(in the rows, 128 means zero)
Known rows, with every step that occurs
A-D-K-U: [142 142 162 116 116  96 137 153 154 109 126 145 195 134 149 147  88  96
 150 111 148 125 162 152 140 149 137 145]
F-L-K-U-D: [103 138 125  89 155  58 139 112 136 107 129  84  96 120  60 153 129 154
 126 159 135 167 133 127 187 158 139 118]
A-D-K-F-L: [148 149 134  68 137 105 210 110 161  79 139 107 195 137 142 101  39 107
 177 117 213 136 137 127 131 136 126 179]
A-D: [127 127 153 148 141 117 107 134 127 158 168 122 149 159 145 133 110 148
 152 157 135 156 156 145 151 126  79 136]
U-D-K-T: [142  66 179  79 122 177 118 181 111 127 148 125 146 151 172  95 104 139
  96 113 132 161 143 182 179 176 118 150]
K-F: [126 167 111 143 139 124 143 116 155 144 137 112 150 117 129 106 104 116
 114 149 154 109 131 125 101 152 109 144]
T-K: [126 164 114 163 153 179 103 118  99 158 161 124 107  93 129 157 142 139
  83 137  94 122 138 142 123 132 119 134]
F-L-T-K-U-D: [103 142 102 126 123 122 137 111  87  89 110 119  59 102  57 143 126 114
 140  94 101 116 183 131 121 150 171 131]
T-K-D: [ 92 168 112 189 157 145 110 142  89 175 130 117  74 104 135 141 179 126
 121 122  87 114 160 139  88 145 135 129]
D-K-Q: [179 137 160 108 143 152 137 158 202  95 138 154 140 145 140 110 117 136
 155 114 113 114 141 103 144 143 159 126]
A-D-U-K-F-L: [119  88 149 107 165  82 233  97 147 114 130 108 166 123 128  92  73  93
 176 127 212 118 153 178  76 107 132 119]
T-K-U-L-F: [110 216  97 173 146 137 116  78  83 148 103 109  73  63 144 225 156  83
 108 117  97  86 103 104 155 111 129  91]
F-L: [145 122 105 113 141 143 123 107 120 132 130 118  93 149 114 144  97 140
 111 172 121 143 121  97 157 135  98 175]
K-D-U: [ 80 103 139 167 125  96 118 138 127 159 114 165  94 134 150 113 176 112
 155 141  96 108 150 153  88 139 130 129]
D-U-K-T: [128  23 161 137 125 166 127 171 100 159 137 135 142 140 175 118 141 114
  73 132 116 128 146 189 117 120 114 110]
A-D-U-K: [124  59 179 141 158 110 153 149 135 147 161 150 166 142 146 109 123 123
 157 130 158 135 150 200 104 102 105  91]
L-K: [129 137 117 131 133 118  75 139 135 137 167 103 149 132 101 154 154 185
  98 154 111 163  87 109 176 114  92 113]
L-F: [124 161 112 163 138 159  99 117  93 131 138 113 129 130 165 195 138 113
 126 130 125 116 114  99 176 142  62 125]
A-D-U: [103 106 165 140 125  94 126 114 127 149 166 159 145 140 168 119 131 127
 152 147 128 138 156 178 128 114 100 131]
F-L-K: [141 138  98 100 141 108 110  98 125 112 149  82 124 141  88 170 125 182
 103 162 121 174  90  84 190 109 104 146]
K-U: [121 147 118 161 126 108 104 138 141 148 115 142 123 122 121 158 124 101
 100 154 100 107 148 128 132 159 133 131]
U-D-K-L: [146  89 181  74 136 155 114 151 152 153 131 155 164 145 161  64 108 131
  93 111 158 169 157 176 154 198 150 130]
L-T-K-U: [116 168  92 176  99 143  92 140  97 113 116 139 106  97  90 170 158 111
 108  90  75  92 171 119  92 131 160 118]
F-L-T-K-D: [107 134  78 160 118 145 119 138  67 113 101 112  53 136  91 145 161 130
 162  97  86 113 167  91  87 113 147 150]
U-D-K-L-T: [153  67 163  76  95 163  93 170 144 114 122 165 164 167 135  58 120 144
 120  75 151 161 158 158 140 180 156 120]
L-T-K: [130 144 103 164 107 183  80 136  88 118 153 131 113 113 109 148 155 150
 105 100  84 118 141 113 108 112 124 125]
U-L-T: [152 109 114 131  84 153  68 139 133 143 111 140  89 166 101 110 144 176
 145 151 102 139  61  78 148  87 104 122]
F-L-T: [147 104  91 111  92 149  96 128 112  86 120 125  94 172  91 138 113 152
 138 134 115 144 121  77 146 117 109 166]
D-K-F-L-T: [157 137  93  66  87 141 172 131 162  42 103 134 177 138  99  97  68 119
 157  86 182 114 106  74 109 131 143 178]
K-D-U-L-T: [ 94  81 125 151  83  94  94 136 124 142  77 182  53 164 123  86 195 136
 195 128  86 122  91 112  95  90 140 107]

Rows
[126  92 119 107 160 108 224  94 160 107 107 130 145 108 110  94  87  92
 129 133 194 100 129 154  69 123 139 130] : D-U-K-F-L
[ 83 110 113 124 129  59 137 104 118 114 114 126  94 132 113 148 181 150
 157 147 112 156 113 109 139 115 138 129] : F-L-K-D-U
[126  81 134 178 169 137 130 193 125 171 109 120 116 166 112 113 146 119
 153 129 135 114 143 153  89 135 103 103] : U-K-D
[139 160 113 153 135 155  99  97 105 151 119 113  99 133 160 175 140 131
 138 156 119 122  61  80 193 100  64 109] : U-L-F
[142 122 124  55 110 129 184 135 159  50 119 135 150 142  87  56  72 126
 180  80 201 130 124 124 119 156 144 163] : U-D-K-F-L-T
[132 161  92 103 143 115 182  85 143 119 122  94 124 128 108 113  77 112
 123 159 169 118 132  98 119 150 115 179] : K-F-L
[ 93 151 121 156 123 128 104 147  92 118 134 133  82  99  75 133 156 121
 127  86  88 110 183 163 106 157 162  99] : L-T-K-U-D
[108 201  98 158 153 154 153 101 121 146 151 101 133  74 129 129 117 113
  90 123 140  91 143 140  81 145 134 136] : T-K-F
[117  18 194 132 135 136 140 167  85 157 163 125 163 151 194 124 125 114
 120 124 138 145 169 208 122 109 101  99] : A-D-U-K-T
[120 197  87 126 161 149 183  71 111 118 133  83 106  77 110 134  92 108
  96 133 146 105 143 113 100 131 148 161] : T-K-F-L
[ 97 147  98 189 109 151  83 166  79 137 124 130  83 127 110 134 187 134
 156  87  80 106 158 115  70 123 132 119] : L-T-K-D
[123 107 146 126 120 124 113  95 144 169 117 171  81 126 147 101 148 148
 124 180  96 134  67 130 142  92 122 121] : D-U-L
[142 157 151 100 131 114 179 140 171 109 149 119 225 130 166  94  66 108
 163 105 199 128 141 148 115 142 113 152] : A-D-K-F
[124 189 112 153 136 126 111 103 114 166 104 119  66  76 112 164 150 119
  88 149  78 110 111 120 129 112 161 117] : T-K-U-L
[156 166 126  98 122 142 165 142 181 107 124 140 203 111 147  98  85 107
 117 113 178 109 110 125 108 155 131 159] : D-K-F
[133 143  77 109  99 124 149 107 139  79 104 104 130 148  84 115  91 124
 149 124 160 113 122  74 109 127 122 167] : K-F-L-T
[152 125 167 104 128 144 130 153 141 117 160 143 197 153 165 124  79 139
 151 119 155 150 134 146 156 131 107 156] : A-D-K
[171 123 121 101  70 124 106 156 164  91  64 168 136 142 105 123 123 125
 147 105 108 117  73  84 142 104 164 127] : D-K-U-L-T
[113 181  87 158 108 157 130 119 105 110 142 111 137  92 102 122 133 118
 115  85 132  94 143 118  66 124 138 125] : L-T-K-F
[130 152  97 110 130  69 124 102 132  98 120  87 126 119  74 194 130 135
 105 162 114 154 121  86 177 131 136 134] : F-L-K-U
[173 107 152  90 114 168 105 145 152 141 114 152 193 142 173  97 107 123
  64 121 144 150 142 133 149 177 145 141] : D-K-L
[126  75 149 151 152 155 138 121  98 151 112 145 169 119 191 153 151  77
  92  94 160 115 151 167 117 142 113  61] : D-U-K-L-F
[151 151 102 134 140 163 125 108 128  73 136 109  50 135  79 148 147 148
 154 100  75 110 180  68 114 100 176 119] : F-L-T-K-Q
[ 99 158 155 105 130  40 163  71 167 135 165 101 164 111 134 101 138 156
 170 154 173 157  75 139 138  67 120  85] : A-D-U-L-K-F
[154 143 132 119 107 126 126 161 163 103  99 160 178 114 135 150 102  90
 109 116 118 104 131 130 136 163 155 145] : D-K-U
[137 148 126 141 117 103 107 118 147 168  90 131  85 124 111 140 138 121
 111 183  93 123  95 108 148 129 139 125] : K-U-L
[137  72 200 155 184  94 169 148 178 131 169 143 136 153 141 104 137 129
 198 113 142 116 192 181  94  95 144  58] : A-D-U-K-Q
[156 140 171  96 117  90 146 139 160 127 102 145 154 135 147 128  90 117
 168 132 140 139 107 131 164 110 146 131] : A-D-K-U-L
[165  85 150  93  98 194 105 178 113 122 136 134 168 146 193 132 106 125
  72 124 109 146 124 130 169 151 115 171] : D-K-T
[ 92 106 143 149 118  94 124 120 135 184  89 163  49 141 147  94 184 131
 164 170  92 124  92 132 106 106 133 118] : K-D-U-L
[153  95 137 157 167 174 117 139 103 164 117 107 171 138 174 169 133  95
  83 100 170 121 150 136 137 149  96  73] : U-K-L-F
[121 121 141 105 122  89 101  93 145 152 141 140 110 117 121 130 177 187
 109 174 102 168  36 115 173  66 121  95] : D-U-L-K
[ 73 143 128 186 141 125 124 120  92 163 126 157  75  84 149 137 193 106
 135 115  81  94 162 166  67 137 156 121] : T-K-D-U
[120 183 106 129 138  95 125 115 162 122 160  78 179 107 104 132 138 157
 107 141 159 141  93 100 132 130 107 115] : L-K-F
[116  80 152 100 102 115  86 109 105 156 146 108 108 119 162 142 182 180
  73 171  77 186  57 119 190  72 122  98] : D-U-L-K-T
